Each row was made from one walk, in order. Every step used is in the known rows, and no mark comes twice. Write each row's walk.
Known rows
n -> y: [  1  -6   1   1   4  16   2  -4 -20   1  24  16  18   4 -13  -4  -4   5
  -8  19   1  23   0 -11]
q -> k: [  2  -3   1 -13   3  21 -12  -7 -14   2  21  -5  12   5 -10 -10   2  20
  -6  12   0  26  -2 -22]
q -> k -> y -> n: [  9  -6  -2 -17   6  31  -7  -5 -14  11   2  10   4   1 -12  -9  -1  26
 -13  11   0  24  -3 -21]
w -> r -> f -> b: [  4  -7  14 -20   5  15  -3 -25 -21  -3 -20  11  10  12 -10   1  -3  -2
  -3  21   7  14  -1 -18]
y -> n -> q -> k -> f -> b: [  6 -15  -7 -30   9  19  10 -15 -12   1 -13 -25  -1  -3  -7  13   5  29
 -10  22   0  14  -8 -31]
n -> q -> k -> f -> b -> w: [  1 -15  -6 -25   6  15   1 -15 -26   2  -1 -36   3   6 -15   4   7  22
 -12  27   4  22  -8 -43]
r -> f: [  0  -5   3 -14   4  26 -12  -8 -20   1   9   8  11  10  -8  -4  -5   7
  -2  13   5  17   0 -12]
n -> y -> k -> f -> b -> w -> r: [  5  -8  -1 -16   8   4   7 -22 -33  15   3   7   5  10 -20  -5   5   4
  -9  30   7  20  -7 -27]
n -> y -> k -> f: [  2  -7 -10 -12   8  12   5 -10 -21  14  33   6   7   3 -13  -4   1  15
  -8  18   3  23  -6  -9]
r -> f -> b -> w: [ -5 -10   1 -17   4  26 -16 -12 -32   1  -9   5  12  13 -12   2  -2   1
  -3  26   6  15   0 -30]
q -> k -> y -> n -> w -> r -> f -> b: [ 10 -15  11 -34   8  28   4 -23 -26  13 -15  19   4  14 -10  -7   6  17
 -24  19   4  28  -4 -25]
n -> q -> k: [  6  -8   1 -14   3  23   3  -8 -10   0   7 -27   8   2 -10 -10   2  23
  -6  15   2  28  -4 -22]
q -> k -> y -> n -> w -> x: [ 12  -9   0 -19   8  41  -6 -10 -12  16  12  12   9   0 -15 -12   5  23
 -17  10   1  34  -1 -15]
k -> y -> n: [ 10  -6  -4  -7   7  33  -5  -6 -16   6  -7  20   4   1 -13  -6  -7  16
  -5  14   0  16   0 -12]
q -> n -> y -> k -> f -> b -> w -> x: [  5  -9 -12 -20  10  16  -5 -14 -31  15  12  -2   5   3 -19  18   6  15
   0  26   6  22  -4 -24]
q -> n -> y -> k -> f: [  5  -5 -14 -16   8   8   1  -5 -28  11  33   3   2   5 -12   9   3  26
  -1  16   2  21  -6 -10]
b -> w -> k -> f -> n -> y: [  3  -9  -8 -16  10   6  10  -3 -46   7   8   2   7  12 -12   1   5   6
   1  23   6  16  -2 -21]
r -> f -> k: [  0  -6   1 -23   5  20   1 -12 -24   8   7   9  11  18  -7  -5   2   7
  -1  12   8  20  -4 -15]
k -> f -> b: [ -2 -11  -5 -16   8  14  -5 -20 -21  -4   3   1   7   5 -11  13  -1  12
  -5  21   0  11  -3 -24]
n -> w: [  0  -7  -2  -6   4  27  -6  -7 -23  -2  24   8  14  10 -12 -13   3  13
  -5  16  -2  25   1 -13]
r -> f -> n: [  4  -6   0 -15   7  24  -6  -6 -26  -3  -8   7   9   9  -5   4  -2   5
   8  18   7   7   1  -6]
y -> n -> w: [  4  -5  -5  -9   7  31  -6  -1 -20   0  12  15   9   5 -10  -9   2  17
  -3  17  -3  17   1 -11]
w -> k -> y -> n: [ 11  -7  -1 -18   8  32   2  -9 -21  10 -16  13   1   4 -12 -11  -3  17
  -1  10   0  23   2 -14]

Write each row's walk
[  5 -10  -5 -18  11   5  17  -8 -35   3   8   5   7   8  -7   7   3   9
   1  18   3  16  -1 -11] : w -> k -> f -> n -> y
[  4 -13  -9 -29   9  19   2  -9 -23   5 -12 -29  -1   1 -13   7   6  26
 -10  27   2  14  -8 -42] : y -> n -> q -> k -> f -> b -> w
[ 13  -4   5 -26   8  21   3 -13 -35  20 -23  22   0  22 -18 -16   1   4
  -7  17  12  17  -7 -25] : b -> w -> r -> f -> k -> y -> n
[  0 -14  -8 -17   8  12   9 -21 -22  12  16   6   8   2 -12   8   2  13
 -10  25   1  21  -5 -16] : n -> y -> k -> f -> b
[  7 -12  -2 -21   7  33  -1 -14 -32  11 -34   9   1   8 -16  -6   0  11
  -2  23   1  20   2 -33] : f -> b -> w -> k -> y -> n
[ 18 -11   8 -25   6  21  11 -13 -34  10 -29 -17  -1  15 -15 -13   2  11
  -6  23  14  23  -6 -25] : b -> w -> r -> f -> n -> q -> k -> y
[  5  -9  -3 -15   7  22   8  -7 -27  13   4  13  10   6  -6   0   0   6
   3  22   8  15   0   2] : r -> f -> n -> y -> k
[ 10  -6  -4  -9   7  29   5  -3  -9  -3 -15 -11   3  -4 -10  -2  -4  17
   4  19   1  12  -1 -12] : y -> n -> q
[  7   3   7  -3   4  14 -14  -9 -26   0   0   6   9  12 -20 -19  -1   1
   3  20   6  17  -2 -25] : b -> w -> r
[ 15  -7  11 -27   7  14  13 -14 -20   0 -22 -22   3  10  -6  -5   4  12
   2  18  11  17  -5 -14] : w -> r -> f -> n -> q -> k
[ 12  -4  -5 -21  12  11   9 -19 -31   8   5   1  -1  12 -12 -11  11  15
   6  20   5  14  -5  -4] : y -> k -> f -> n -> w -> r
[  0  -9  -5 -24   9  17   3 -13 -33   5  25  -3   5  14 -10 -10   8  18
  -5  11  -1  28  -1 -17] : n -> w -> k -> f
[  3 -10  -6 -17   9   4   8  -4 -27   4  27   1  11   5  -7   9   5  19
 -11  19   4  17  -6 -18] : q -> k -> f -> n -> y
[  4 -12   1 -23   5  26   6 -17 -27  14   1  15   8  20 -11  -7  -2   9
 -11  11   8  26  -5 -14] : r -> f -> k -> y
[  4 -10  -8  -8  10   6   9  -4 -30  -1  18  10  10   5  -8  13   0   9
  -3  22   4   9  -3  -9] : k -> f -> n -> y
[ 11  -9 -14 -20  11  19  16 -13 -20   5 -10 -28  -5   1  -9   2   4  21
  12  22   6   9  -6  -5] : y -> k -> f -> n -> q
[  1 -16   4 -27   5  32  -2 -20 -40  12 -24   5   6  17 -15  -7  -1   4
  -7  21   7  28   2 -31] : r -> f -> b -> w -> k -> y
[ 10  -8  -5 -17   8  28   7 -11 -20  13  -9  20   4  10 -13  -7   0  15
  -5  13   3  19  -4 -16] : f -> k -> y -> n
[  3  -6  -8 -20   9  25 -12 -22 -22  15  -1  -9   4   1 -19   2   5   9
   4  23   7  18  -4 -25] : y -> k -> f -> b -> w -> x
[  5   1  10 -13   4  16 -14  -9 -31   4  -3   9   8  17 -16 -16  -2  -2
  -1  19  11  17  -2 -22] : b -> w -> r -> f
[ 19 -11   8 -29   9  22  27 -20 -20  14 -35   4  -3  14 -13 -10  -1   9
  -8  15  11  19  -9 -13] : w -> r -> f -> k -> y -> n -> q
[ -1  -8   1 -18   4  23  -6 -15 -32   1 -16  -5   9  12 -14  -7   3   5
   5  23   1  23   3 -34] : f -> b -> w -> k
[ -2  -8 -12 -20   8  20 -11 -18 -29  11   2  -8   2   7 -17  -1   5  15
   1  27   4  15  -5 -30] : y -> k -> f -> b -> w
[  3  -5   4 -24   7   3 -10 -21 -29   4   2  -9   5  13 -17  -3   7  15
 -11  23   5  20  -8 -44] : q -> k -> f -> b -> w -> r
[  7  -4 -13 -18  11  17  -1 -12 -23   7   3  -5  -1   4  -9   2   4  19
  12  18   4   7  -4  -6] : y -> k -> f -> n
